What can hang from each mark
megakef: batef tukop
tukop: megakef zatibu
zatibu: lizitod tukop
sosun: lizitod
batef: megakef tafa tukop
lizitod: luviz sosun zatibu
tafa: batef luviz

Known rows, with every way that one mark hangs from another
megakef[batef tukop]: [-0.086 -1.750 -2.579 -4.406 -1.817  0.934 -0.137  5.995 -1.460  4.825
  2.872  1.461 -1.051  6.232 -0.384  2.355 -2.913  0.533 -1.396 -2.114]
sosun[lizitod[luviz zatibu[tukop[megakef[batef[tafa]]]]]]: [-0.248  5.423 -2.826  0.414  1.190  2.271  3.191  2.305 -5.647  0.555
 -2.988  3.722 -1.179  2.756 -0.313 -2.058 -0.555  2.648  2.341 -2.942]
megakef[batef tukop[zatibu[lizitod[sosun]]]]: [-0.370 -0.986 -0.003 -4.809 -1.671  6.731  1.969  6.197 -1.769  4.396
  0.210  2.031 -1.989  1.968 -1.251 -1.133 -6.090  0.161  1.253 -3.711]
lizitod[luviz sosun]: [ 0.440  0.084  0.097 -2.005  0.018 -0.048 -1.932  4.808 -3.607  2.425
 -4.502  6.101 -1.903  0.395  3.661 -2.086 -0.280 -1.623  0.182 -2.978]
sosun[lizitod[luviz zatibu[tukop[megakef[batef]]]]]: [-0.391  4.011 -2.857  0.917  0.461  3.799  1.724  2.112 -5.365  3.918
 -3.247  3.456 -2.013  3.339 -0.425 -1.155 -0.646 -0.393  2.526 -3.316]
zatibu[tukop[megakef[batef[tafa]]]]: [ 1.842  1.543 -1.571 -4.538  1.494  3.262  0.922  4.126 -2.968  2.228
  1.514  0.080  0.767  0.297  2.148  2.450 -2.795  3.847  0.205  1.720]
tukop[megakef[batef[tafa]] zatibu[lizitod[luviz sosun]]]: [-0.615  3.093  0.605 -4.983  2.701  6.381  2.730  6.941 -3.388  2.484
 -4.687  3.725 -0.320 -1.087  0.807 -3.511 -2.901  1.132  1.409 -0.760]
tafa[batef]: [-1.721 -2.659  0.162 -3.601  3.688 -2.622 -2.300  5.459  0.580  0.493
  2.431  1.380  0.538  0.719  3.210  2.544 -0.069  0.554 -0.452  1.656]
zatibu[lizitod[luviz sosun] tukop]: [ 1.999  0.686  0.449  1.085 -1.678  5.517 -1.669  0.890 -3.763  2.926
 -2.806  4.347 -3.752 -4.175  4.274 -5.190 -3.567  0.072  1.511 -6.483]
megakef[batef[tafa] tukop[zatibu[lizitod[luviz sosun]]]]: [-0.637  1.874 -0.299 -3.715 -1.981  5.186  2.868  5.813 -2.990  1.774
 -2.661  5.022 -1.766  1.844 -1.329 -4.990 -4.349  2.462  1.009 -4.706]
megakef[batef tukop[zatibu[lizitod]]]: [-1.110 -1.425 -1.559 -4.994 -0.913  5.973  0.240  6.507 -0.365  6.056
  2.416  0.506 -1.081  2.923 -1.493  0.939 -6.144  0.313  1.175 -1.661]
tafa[batef[tukop]]: [-1.695 -2.768 -0.215 -4.571  4.262 -4.725  0.050  2.502 -0.677 -1.064
  4.109  1.575 -0.487  0.988  4.366  3.572 -1.128  2.531  0.133 -0.079]
sosun[lizitod[luviz zatibu]]: [-2.170  1.923 -2.251  1.107  1.375 -1.928 -1.135  3.961 -4.031  1.669
 -3.657  5.707 -2.342  3.422  1.234 -1.624  0.407 -2.104  2.451 -4.294]
tukop[zatibu[lizitod[sosun]]]: [-0.383 -0.625  1.448 -4.317  1.735  4.843 -0.965  5.862 -1.707  2.860
 -1.884  2.678 -1.300 -3.200  2.695 -0.301 -5.104 -1.160  2.810 -1.326]
batef[tafa[luviz] tukop[megakef zatibu[lizitod]]]: [-1.731  1.684 -0.480 -4.662  6.383  2.673  1.481  3.258 -0.327 -1.308
  2.397  0.647  2.069 -3.051  3.461  1.893 -5.052  3.774  3.019  4.075]
zatibu[lizitod[luviz] tukop[megakef]]: [ 1.022  1.851 -1.336 -0.585  1.036  7.178 -1.780  1.887 -3.189  5.744
 -1.952  2.047 -1.284 -3.513  3.575 -1.995 -3.776 -0.608  2.249 -1.039]
sosun[lizitod[luviz]]: [-1.543  1.679 -1.461 -0.970  1.035 -1.616 -0.777  3.507 -2.746  1.818
 -1.801  4.963 -2.667  2.196  3.332  0.466  0.092 -2.933  0.839 -3.525]
megakef[batef[tafa] tukop[zatibu]]: [-0.777  0.195 -1.936 -6.769 -0.432  1.440  1.327  7.217 -1.343  2.328
  1.451  2.058  1.170  4.885 -1.859  2.564 -4.148  3.032  0.944  1.513]
tafa[batef[megakef tukop[zatibu[lizitod[sosun]]]] luviz]: [-4.382  0.363  2.543 -3.691  4.602 -0.066  3.724  1.658 -0.684 -5.510
  2.633  0.375 -1.068 -2.848  5.238 -0.412 -3.602  5.463  2.146  0.610]
batef[tafa[luviz] tukop[megakef zatibu]]: [-1.375  1.676 -0.817 -6.055  6.084 -0.276  1.392  3.908 -1.116 -1.572
  1.152  1.942  3.332 -0.710  3.054  4.596 -3.226  3.564  2.835  6.948]

Rows
[-0.409 -0.494 -2.352 -2.050 -0.332 -0.806  0.406  5.751  0.664 -0.499
  4.617  1.592  0.944  5.344  0.075  0.480 -1.531  3.725 -2.307 -0.391]
megakef[batef[tafa[luviz]] tukop]
[-1.051 -1.898 -0.946 -5.958  2.179  2.338  0.499  4.231 -1.552  4.010
  3.593  0.683 -1.976  0.606  2.104  2.046 -5.697  1.876  1.635 -2.869]
megakef[batef[tukop[zatibu[lizitod]]]]
[ 1.147  0.724 -2.295  1.819 -0.732  1.604 -3.981  2.050 -4.418  3.942
 -3.371  5.223 -1.278  0.384  1.207 -2.561 -1.379  0.529  2.860 -2.501]
lizitod[luviz zatibu[tukop]]
[-1.376  0.185 -1.348 -2.641  0.624  4.149  0.830  6.220  1.670  0.741
  4.202  0.973  0.961  2.408 -1.083 -0.931 -4.688  3.636  0.222 -0.110]
megakef[batef[tafa[luviz]] tukop[zatibu[lizitod]]]
[-4.435  0.888  2.042 -2.791  1.498  3.727  3.288  3.988  0.500 -3.543
  1.453  0.450 -0.054 -0.554  1.558 -1.503 -3.948  3.692  1.859  1.733]
tafa[batef[megakef[tukop[zatibu[lizitod[sosun]]]]] luviz]
[-0.852 -1.142 -1.924 -6.316 -1.130  3.059 -0.059  6.928 -1.101  5.753
  1.309  1.960  0.270  5.301 -1.897  3.561 -4.341  0.092  1.068  1.023]
megakef[batef tukop[zatibu]]
[ 1.673  2.336 -1.368  0.131 -0.459  5.335  0.784  3.400 -6.343  4.524
 -5.769  4.678 -1.341  1.552 -0.316 -3.630 -1.035  0.749  1.847 -2.763]
lizitod[luviz sosun zatibu[tukop[megakef[batef]]]]
[-0.381  4.357 -2.403  1.302  1.336  3.275  0.414  1.218 -5.621  2.957
 -4.669  4.198 -1.348  0.737  1.000 -0.847 -1.118 -1.349  4.315 -1.441]
sosun[lizitod[luviz zatibu[tukop[megakef]]]]
[-2.005 -1.174 -0.323 -6.011  6.111 -2.173  1.712  3.021 -1.362  0.034
  2.625  0.623  1.137  0.592  3.890  4.860 -1.424  2.084  0.787  3.209]
tafa[batef[tukop[megakef]]]
[-1.237  0.322 -1.593 -3.877  0.479  1.295  0.360  6.444  0.840  0.407
  3.119  2.142  2.223  4.682 -1.656  1.677 -2.865  3.504  0.226  2.931]
megakef[batef[tafa[luviz]] tukop[zatibu]]
[ 0.227  1.510 -1.966  1.216  0.188  0.674 -0.554  1.317 -3.914  1.209
 -0.083  2.572 -2.292  0.860  1.711  1.063 -2.649  0.360  3.725 -3.449]
sosun[lizitod[zatibu[tukop]]]
[-0.776  0.129 -0.833 -7.260  3.399 -2.610  0.452  3.835 -2.550 -0.865
  1.123  3.013  0.643 -0.179  3.147  4.043 -4.407  3.764  2.954  2.319]
batef[tafa tukop[zatibu]]
[-0.290  0.906 -1.652 -6.977  4.666 -2.151  2.052  3.642 -3.532 -0.547
  1.173  1.454  1.138  0.204  4.473  4.291 -3.143  3.522  1.319  2.340]
batef[tafa tukop[megakef]]
[-1.637  2.826 -1.007 -5.826  4.691  2.860  1.895  3.339 -3.500  1.466
 -2.039  3.293  0.326 -2.466  2.874 -0.207 -4.757  2.534  3.720  1.333]
batef[tafa tukop[megakef zatibu[lizitod[luviz]]]]
[-3.375  3.089 -1.044 -5.970  2.136 -0.296  2.290  2.351 -4.588 -1.856
 -0.992  2.491 -2.060 -1.760  4.695 -1.303 -5.000  5.661  3.376 -0.844]
batef[megakef tafa tukop[zatibu[lizitod[luviz]]]]
[-0.546  0.463 -0.359 -3.111 -2.606  6.735  1.610  5.657 -2.749  5.103
 -2.722  4.705 -2.601  2.288 -1.649 -4.133 -4.547 -0.611  1.061 -5.113]
megakef[batef tukop[zatibu[lizitod[luviz sosun]]]]
[-0.705  0.640  0.284 -2.552 -0.202  4.972  2.676  5.901  0.331 -0.889
  1.894  2.336  0.093  1.359 -0.776 -2.886 -4.537  3.607  0.303 -2.166]
megakef[batef[tafa[luviz]] tukop[zatibu[lizitod[sosun]]]]
[ 2.363 -0.657  0.767 -0.445 -0.904  5.374 -1.003  1.460 -2.885  2.159
  0.121  1.767 -3.130 -4.640  4.664 -2.072 -5.079  1.085  1.638 -4.907]
zatibu[lizitod[sosun] tukop]
